Each row was made from one walk, in order. Every step used is in the known rows, and no mark comes twice. Write each row's walk.
Known rows:
dugib, nenafib, tota, bozut: [-1.587  2.201  0.058 -3.350  0.078 -0.350 -2.264 -0.564  0.702  0.301
  0.289  0.462  0.891  1.571  0.943  1.239 -0.800 -0.566  1.053  0.233
  0.045  1.241]
kugim, nenafib, tota, bozut: [-1.270  1.652 -1.085 -2.059  1.111 -0.480 -5.652 -0.348  0.910  1.113
 -1.616  0.433 -0.299  1.677  0.179  0.405 -0.300 -0.332  0.787  0.053
 -0.010  0.652]
dugib, nenafib, tota: [-1.274  2.307  1.176 -3.016 -0.311 -0.367 -0.352 -0.911  0.755  0.863
  1.385  0.532  0.805  1.468  1.086  1.487 -1.022 -0.243  1.223  0.083
 -0.449  1.635]
nenafib, tota, dugib, bozut, reva: [-0.986  2.114  0.126 -0.949  0.058 -0.656 -1.186 -0.413  0.418 -0.020
 -0.185  0.074 -1.332  1.708  0.779  0.744 -0.889 -0.214  1.482  0.022
  0.396 -1.521]
kugim, nenafib, tota, bozut, dugib: [-1.301  1.712 -1.300 -2.304  1.849 -0.894 -4.679 -0.491  0.578  1.272
 -0.800  0.407  0.681  1.732  0.460  0.316  0.410 -0.372  0.636  0.917
  0.183  0.323]
tota, bozut, reva, nenafib: [-1.478  2.251 -0.468 -1.796  1.006  0.421  1.347  0.061  0.474 -0.288
  0.435  0.364 -1.248  1.770  0.040  0.760 -1.082 -0.253  0.183 -0.413
  0.254 -1.529]
bozut, reva, nenafib, tota: [-1.190  2.339  0.336 -1.043  0.499 -0.243  1.621 -0.665  0.454  0.311
  0.461  0.356 -1.266  1.664  0.264  1.214 -1.401  0.121  0.447 -0.289
 -0.151 -0.532]
kugim, nenafib: [-1.046  1.808  0.295 -2.080  0.683  0.229 -2.251 -0.342  1.103  1.744
  0.522  0.580 -0.461  1.578  0.268  0.339 -0.381 -0.031  0.885 -0.346
 -0.619  0.470]
dugib, tota: [-1.246  1.927  1.578 -3.416 -0.121  0.151 -0.234 -0.627  0.520  1.427
  0.550  0.470  0.072  1.640  1.439  1.335 -1.068 -0.025  1.281 -0.919
 -0.158  0.341]
tota, reva, bozut, dugib: [-1.722  2.403  0.635 -1.924  0.320 -0.506  1.009  0.570 -0.139 -0.171
  2.280  0.353  1.259  1.571 -0.015 -0.600 -0.526 -0.494  0.881  0.897
 -0.303  0.011]
bozut, dugib, nenafib, tota: [-1.339  2.413  0.934 -3.254  0.363 -0.773  0.568 -1.022  0.433  1.045
  2.170  0.500  1.803  1.517  1.410  1.446 -0.370 -0.293  1.061  0.943
 -0.245  1.336]
reva, nenafib, tota: [-1.005  2.518  0.678 -1.511  0.003 -0.261 -0.229 -0.653  0.552  1.136
  0.605  0.357 -0.094  1.559  0.475  2.082 -1.663  0.054  0.495 -0.253
 -0.441  0.644]
dugib, bozut, nenafib, tota, reva: [-1.138  1.461  0.085 -1.231 -0.908 -1.564 -0.019 -0.555  0.846  0.039
 -1.073  0.213 -1.651  1.890  0.345  0.367 -1.135  0.137  0.986 -0.668
  0.236 -0.033]
reva, tota, dugib, nenafib: [-1.297  2.835  1.312 -2.255 -0.026 -0.306 -0.204 -0.279  0.493  1.024
  1.152  0.469  2.484  1.578  1.510  0.877 -0.718  0.239  0.873  0.907
  0.026  0.604]
tota, dugib: [-0.895  2.204  0.620 -2.083 -0.106  0.248 -1.767  0.230  0.761  1.197
  1.676  0.302  0.563  1.562  1.159  1.122 -1.130 -0.312  1.118  0.022
 -0.176 -0.338]
tota, bozut, nenafib: [-1.231  1.886 -0.120 -2.800  0.184 -0.503 -1.540 -0.065  1.238  0.797
 -0.381  0.416 -0.341  1.862  0.508  1.046 -0.939 -0.111  0.496 -0.400
  0.040 -0.479]
reva, nenafib, tota, dugib, bozut: [-0.699  2.697  0.108 -0.549 -0.594 -0.627 -1.562 -0.521  0.405  0.739
 -0.094  0.020 -0.584  1.659  0.873  2.195 -1.571  0.016  0.837  0.216
  0.162 -0.557]
bozut, dugib, tota, reva, nenafib: [-1.462  1.731  0.420 -2.278  0.169 -0.444  3.474 -0.339 -0.135  0.528
  1.164  0.337  0.116  1.845  1.466  0.437 -0.874  0.003  0.278 -0.173
  0.535 -0.114]
kugim, nenafib, tota, reva: [-1.309  1.140 -0.643 -1.108  0.348 -0.673 -2.733 -0.218  0.776  0.782
 -0.575  0.457 -0.900  1.662  0.160 -0.780 -0.533 -0.191  0.810 -0.246
 -0.097  1.088]
bozut, reva, nenafib, tota, dugib: [-1.070  2.363 -0.261 -0.367  0.217 -0.390  0.226 -0.285  0.488  0.288
  0.364  0.178 -0.939  1.723  0.884  1.172 -1.447  0.046  0.411  0.330
  0.331 -1.141]
bozut, dugib: [-1.101  2.263  0.996 -3.004  0.917 -0.041  0.629 -0.287  0.423  1.380
  2.533  0.453  1.233  1.557  0.829  1.070 -0.374 -0.285  0.972  0.288
 -0.483 -0.087]
bozut, reva, tota: [-1.349  2.416  1.362 -1.850  1.190 -0.023  1.634 -0.328  0.243  0.524
  0.334  0.524  0.554  1.671  0.166  0.026 -0.583  0.351  0.786 -0.168
 -0.208 -0.832]

Write each row's walk:
[-0.766  2.292  0.457 -1.439 -0.382 -0.668 -3.173 -0.376  0.498  0.804
  0.020  0.061 -0.106  1.609  0.980  1.606 -1.106 -0.217  1.543  0.112
  0.085 -0.363] : nenafib, tota, dugib, bozut
[-1.035  1.762 -0.012 -1.684  0.687 -0.472 -3.798 -0.702  1.011  1.746
 -0.503  0.514 -0.373  1.563  0.340  0.627 -0.511 -0.017  0.969 -0.034
 -0.465  1.068] : kugim, nenafib, tota
[-0.906  2.544  0.065 -0.503 -0.091  0.081  2.057 -0.120  0.421 -0.099
  0.827  0.086 -1.785  1.762  0.568  1.078 -1.172  0.066  0.716 -0.198
  0.393 -2.285] : tota, dugib, bozut, reva, nenafib
[-1.670  2.282  0.571 -1.273 -0.437 -0.743 -1.630  0.290  0.093 -0.304
  0.448  0.311  0.298  1.508 -0.246 -0.249 -1.370 -0.400  1.085  0.296
 -0.402  0.895] : nenafib, tota, reva, bozut
[-0.830  2.606  0.848 -1.072 -0.321 -1.286 -0.940 -0.482  0.779  1.159
 -1.218  0.203  0.625  1.907  0.939  1.126 -0.826  0.735  0.781  0.357
  0.312 -1.120] : reva, tota, dugib, bozut, nenafib
[-0.759  2.160  0.424 -1.485 -0.863 -0.884 -0.874 -0.278  1.207  1.026
 -0.003  0.163 -0.877  1.855  1.080  1.418 -1.045  0.185  1.036 -0.128
  0.184 -1.268] : tota, dugib, bozut, nenafib
[-1.618  1.724  0.340 -2.673  0.062 -1.012  1.715 -0.534  0.200  0.049
  2.083  0.449  1.232  1.634  1.198  0.073 -0.376 -0.499  0.903  0.780
  0.148  1.389] : bozut, dugib, nenafib, tota, reva
[-1.978  2.466  0.798 -1.879 -0.941 -0.823 -0.085 -0.062  0.200 -0.648
  1.163  0.434  0.824  1.479  0.232 -0.179 -1.207 -0.425  1.120  0.741
 -0.268  1.740] : dugib, nenafib, tota, reva, bozut
[-0.978  1.941  0.677 -2.086 -0.298 -1.145 -1.289 -0.799  1.246  1.438
 -0.336  0.416 -0.384  1.747  0.763  1.539 -1.295  0.249  0.764 -0.265
 -0.308  0.540] : bozut, nenafib, tota
[-1.495  1.808 -0.402 -2.300  1.081 -0.282 -1.801 -0.206  0.474 -0.191
 -0.610  0.330 -0.785  1.718  0.209  0.407 -0.743 -0.473  0.962 -0.253
  0.263 -0.776] : nenafib, tota, bozut, reva
[-1.669  1.898 -0.340 -0.616  0.076 -0.901 -3.566  0.145  0.434  0.241
 -0.720  0.411 -0.342  1.581 -0.511 -1.074 -0.639 -0.201  0.863  0.529
 -0.308  1.112] : kugim, nenafib, tota, reva, bozut
[-1.342  2.789  1.224 -1.940 -0.550 -0.797 -0.671 -0.059  1.007  0.887
  0.554  0.444  0.133  1.683  0.055  0.949 -1.292  0.198  0.749  0.241
 -0.644 -0.068] : reva, bozut, nenafib
[-0.817  1.985  0.070 -1.385 -0.586 -1.286 -2.792 -0.391  1.284  1.406
 -0.451  0.245 -0.049  1.819  1.392  1.529 -1.320  0.174  0.739  0.354
  0.146 -0.137] : bozut, nenafib, tota, dugib
[-1.673  2.349  0.862 -1.707 -0.457 -0.072 -0.157  0.676  0.191 -0.290
  1.515  0.387  0.274  1.507 -0.327 -0.537 -1.262 -0.442  1.015  0.020
 -0.484  0.300] : tota, reva, bozut
[-1.292  1.904  0.291 -1.383 -0.274  0.176  2.326  0.180  0.432  0.146
  1.545  0.380 -0.684  1.645  0.194  0.372 -1.558 -0.130  0.273 -0.659
 -0.162  0.102] : tota, reva, nenafib
[-1.156  2.152  0.979 -2.014  0.367  0.169  1.828 -0.447  0.472  0.000
  0.969  0.326 -1.677  1.650  0.080  0.488 -0.688 -0.161  1.406 -0.857
 -0.187 -1.531] : dugib, bozut, reva
[-0.851  1.803 -0.599 -1.016  0.405 -0.612 -5.268 -0.334  1.041  1.704
 -0.613  0.336 -0.030  1.630  0.965  0.576 -0.576 -0.093  0.929  0.511
 -0.029  0.492] : kugim, nenafib, tota, dugib
[-1.427  3.030  1.237 -2.507  0.644 -0.307 -0.109  0.031  0.082  0.824
  2.390  0.400  1.806  1.472  0.145  0.774 -0.580 -0.313  1.038  1.032
 -0.708 -0.076] : reva, bozut, dugib
[-1.077  2.518  0.639 -1.197  0.230  0.194  3.355 -0.533  0.366 -0.047
  0.896  0.275 -2.071  1.700 -0.039  1.116 -1.133  0.127  0.727 -0.774
 -0.082 -1.684] : dugib, bozut, reva, nenafib
[-1.293  1.291  0.038 -1.532 -0.620 -1.338 -0.204 -0.312  0.998  0.453
 -0.445  0.376 -0.914  1.862  0.578  0.198 -1.292  0.066  0.614 -0.455
  0.079  0.588] : bozut, nenafib, tota, reva
[-0.727  1.961 -0.557 -0.718  0.087 -0.832 -5.143 -0.564  0.854  1.335
 -1.226  0.175 -0.842  1.671  0.735  0.739 -0.417 -0.007  1.305  0.362
  0.151 -0.120] : kugim, nenafib, tota, dugib, bozut
[-1.711  3.177  1.206 -2.720  0.154 -1.048 -0.325 -0.670  0.091  0.492
  2.017  0.455  2.316  1.438  0.733  1.147 -0.510 -0.325  1.135  1.757
 -0.495  1.360] : reva, bozut, dugib, nenafib, tota
[-1.651  1.968 -0.596 -0.838  0.781 -1.319 -2.583  0.009  0.110  0.382
 -0.003  0.383  0.623  1.635 -0.221 -1.125  0.014 -0.253  0.723  1.379
 -0.136  0.833] : kugim, nenafib, tota, reva, bozut, dugib
[-1.493  1.830  0.522 -3.823  0.343  0.127 -2.091 -0.249  0.447  0.805
 -0.551  0.395  0.156  1.741  1.257  1.110 -0.861 -0.333  1.108 -0.762
  0.345 -0.095] : dugib, tota, bozut
[-1.625  2.014 -0.108 -2.460  0.682  0.198  1.519 -0.347  0.233 -0.070
 -0.811  0.348 -1.392  1.893  0.962  0.871 -1.080 -0.001  0.361 -0.761
  0.745 -1.452] : dugib, tota, bozut, reva, nenafib
[-1.507  1.336  0.711 -3.098  0.327 -0.491  1.834 -0.208 -0.041  0.609
  1.242  0.391  0.558  1.788  1.515 -0.107 -0.424 -0.252  0.980 -0.255
  0.439  0.080] : bozut, dugib, tota, reva
[-1.082  2.486  0.413 -0.762  0.213 -0.458  1.865 -0.931  0.278 -0.056
 -0.114  0.200 -2.055  1.711  0.013  1.379 -1.280  0.159  0.817 -0.500
  0.014 -1.160] : dugib, bozut, reva, nenafib, tota
[-0.902  2.807  1.128 -1.367  0.171 -0.446 -1.613 -0.186  0.186  0.974
 -0.152  0.188  1.265  1.651  0.715  1.015 -0.730  0.334  1.201  0.313
  0.100 -0.844] : reva, tota, dugib, bozut
[-1.699  2.330  0.335 -1.573  0.286 -1.171 -0.689  0.177 -0.243 -0.174
  1.263  0.266  1.355  1.557  0.072 -0.311 -0.645 -0.445  0.953  1.146
 -0.203  0.537] : nenafib, tota, reva, bozut, dugib
[-1.459  1.443 -1.402 -1.569  1.617 -0.440 -3.695 -0.357  0.833  0.308
 -1.735  0.435 -1.460  1.785 -0.053 -0.407 -0.025 -0.257  0.726 -0.011
  0.336 -0.496] : kugim, nenafib, tota, bozut, reva
[-1.170  2.753  0.339 -0.869 -0.861 -1.572 -3.615 -0.036  0.939  0.843
 -0.646  0.193  0.524  1.727  0.731  1.196 -1.495  0.139  0.799  1.152
 -0.065 -0.087] : reva, bozut, nenafib, tota, dugib
